Each row comes from the steps of one path. Every step used is in the known rows, and no mark comes twice. Write the path behind each row, first mark first.
Known rows
n -> t -> u: [  8   1 -13  11  -6  -5 -10  25  -9  10   4 -13  -4  -6  11 -13   6  24
  20  -8   0  -9 -15   1]
w -> t -> n: [ 17  16  -5  -9 -13  -9  -6 -26 -16  -2  -7 -16 -17  -6  -2 -11   7   4
  -1  12  -3 -33   3 -43]
v -> t -> x -> g -> n: [ -5  -5 -22 -11 -60  -9  -2  -1  38  10   3   6  -9  15   7   6  10   9
 -44  23   7 -12   0 -17]
g -> t -> n: [ 10  21 -11 -13   8  -9 -12 -13   7   7  -9  13 -10  -3  -6   1  12  -8
  -7  -4   4 -19   0 -30]
q -> z -> n: [  2  12  -2  17  14  -3   4  20  14   1   1  -6 -33  -7   2  -9  11  15
  15   1  -4  -1   0  16]
g -> n -> t: [ -3   5 -22  -3 -37 -10 -17   6  12   7   6   1 -15  -7  10  -7   5  41
 -18  45  10   2  -4 -22]
w -> t -> x -> g: [ 23   7 -12  -8 -35  -6  10 -13  13  14  -1 -19  -6  10  -2  -9  18 -11
   1  16  -8 -23   5   0]
q -> z: [  8  14 -15   9   3  -2  -2  19  10   6  -3 -15 -19  -9  11 -14   9   0
   8  -3 -12   1  -6  26]
u -> t -> g -> x: [ 16   8 -18   1  35  -9 -17  -7  17  11   9  -5  10  -1   3  -9   3  -9
  23 -28   9   8  10  22]
b -> n: [  7  -4  -8  -2 -11  -9  -8   8  13   1  -6   2 -13 -16  -5  -8  -4   2
  31 -10  -3 -21 -13 -17]
w -> t -> g: [ 34   7   1   7  11  -5  -6 -37  -8   8   2 -25  -5  -1   1 -12  14  -2
  45 -18   0 -25  -2  17]
q -> z -> n -> t: [ -9   8 -10  21  -8   0   1  35   8   5   6  10 -30  -9   4 -16  17  28
  -3  19  -2   3  -2   3]
u -> t -> x: [ 15  17 -23  -8   9 -13 -15   6  29  10  -1  -5  11  -4 -16 -14   0  -4
  -8   2   4   0   9  23]
v -> t -> x -> g: [ -2  -4 -20   0 -54  -4   1  24  25  16  -1   8  -3  13   2   2  15 -10
 -30   6  -1 -20  -6   0]
b -> n -> t -> u: [  3 -15  -9   7 -10  -5  -6  19  -3   4   2   3  -7 -16   3 -15  -2  19
  37 -28   0 -17 -19 -26]
x -> t -> g -> n: [  0  -3   0  -1  15  -8 -13 -30  11   0   2 -31  -7   9   0   6  -6  13
  15  20  16 -12  -5  23]
n -> t: [  0   7 -21   7 -31  -6 -14  29  -1  12   2   2  -7  -9   6 -12  10  22
  -4  25   2  -6 -10  -5]
t -> n: [  2  14 -14  -4   8 -10 -10   6  -7   2 -12  -9 -19  -9   6  -1   2   5
  -2  11  -1 -23  -2 -33]
w -> t -> u: [ 35   6   5   2  -5  -6  -3 -26 -12   3   3 -34  -6  -1   1 -18   7  10
  38 -25  -5 -23  -8   5]
x -> g -> t: [ 10  11 -18  -8 -32  -2   0   9  22  18  -2   5  -7   8  -9  12  28 -23
  -4  -6  -3 -15  -4   2]
q -> z -> n -> t -> x -> g: [-15   2 -18  15 -14   1  18  40  23  14   4  10 -28   3   8  -9  25  13
 -18  24  -4   0   6   6]

Which path is each row?
[  6   1 -17  15  10  -3 -12  10  -6  15   3  -4  -2  -7  11  -9  14  13
  26  -1   5  -9  -9  13]	n -> t -> g
[  6  11 -32 -10 -16  -7  -2  21  32  15  -3  -8   5   5 -16   1  11 -23
 -21   0  -1  -8   9  14]	u -> t -> x -> g
[ 17  10 -19   6  31  -6 -17  -6  12  10   0 -15   8  -6 -12  -3   7 -16
  22 -30   7  -9   2  31]	u -> t -> g
[-14   9  -3  -6  -6  -8 -11   5 -10  -4 -12 -22 -13   1  -6   2  -8   0
 -17  31   5 -28  -5 -20]	x -> t -> n
[ -6   4  -7  15 -21  -6  -9  29   4   7   6  10 -22  -7  -3  -9  12  37
   1  30   9  -9  -4 -13]	z -> n -> t
[ 24  19 -10 -10  12 -12 -10 -11  30  17  -1  12   6   4  -7 -10  11  -4
   7  -3   3  -1   3  21]	g -> t -> x
[-11  -2 -16   9 -26  -5   8  35  18  16   4  12 -22   7   1  -2  20  20
 -14  34   6 -10   4 -11]	z -> n -> t -> x -> g
[  5  -2   7   5   2  -5  -8   8  -6   1  -1 -39  -1   7  -3  -4  -8   4
  23  -9   2 -19 -16  28]	x -> t -> u
[ -4  -8 -25  -2 -39  -4   1  11   6  11   6 -17 -17   4  15   5  14  26
  -9  11   3 -10  -9 -25]	x -> g -> n -> t -> u
[ -1  -3  -4  24  20  -4  -7  11  -2  11   7   5 -17  -4   4  -6  15  29
  30   2  14 -11  -4   5]	z -> n -> t -> g
[  3   0   3  10  20  -3 -12  -5  -3   6  -2 -31   1   7  -3   1  -1  -7
  29   0   8 -19 -10  40]	x -> t -> g
[-15   6  -2 -10  -3 -11 -11   9  -6  -3  -3 -11 -11   7  11  -4 -11   5
 -14  33   7 -12   4 -29]	g -> x -> t -> n
[  1 -18 -12   7  11  -6  -9   5   6  10   9  19  -4 -10  19 -17   1  12
  46 -19   8  -2  -5 -23]	b -> n -> t -> g -> x
[ 27  11  -2  -2  17  -6  -9 -10  11  12   2  -5   2   2  -3  -4  11  -3
  33 -41   1  -9 -10  19]	g -> t -> u
[ 17   2  -8   8  37  -9  -9  -5   5  13   5  -9  -4   3  24  -8   3   4
  46 -17   5   3   2  18]	t -> g -> x
[ -5   2 -30   2 -35  -5   3  36  15  21   0   2  -5   4   8  -5  18   5
 -19  31  -3  -8  -1  -4]	n -> t -> x -> g
[-10 -14 -26  -3 -38  -5   5  30  21  14  -2  16  -7  -5   0  -7   9   0
   0  12  -3 -19  -6 -33]	b -> n -> t -> x -> g
[  7   6 -23  -2 -15  -7   5  20  21  17  -6 -13  -8   7   6   1  12  -9
  -2  13  -5 -14   0   8]	t -> x -> g
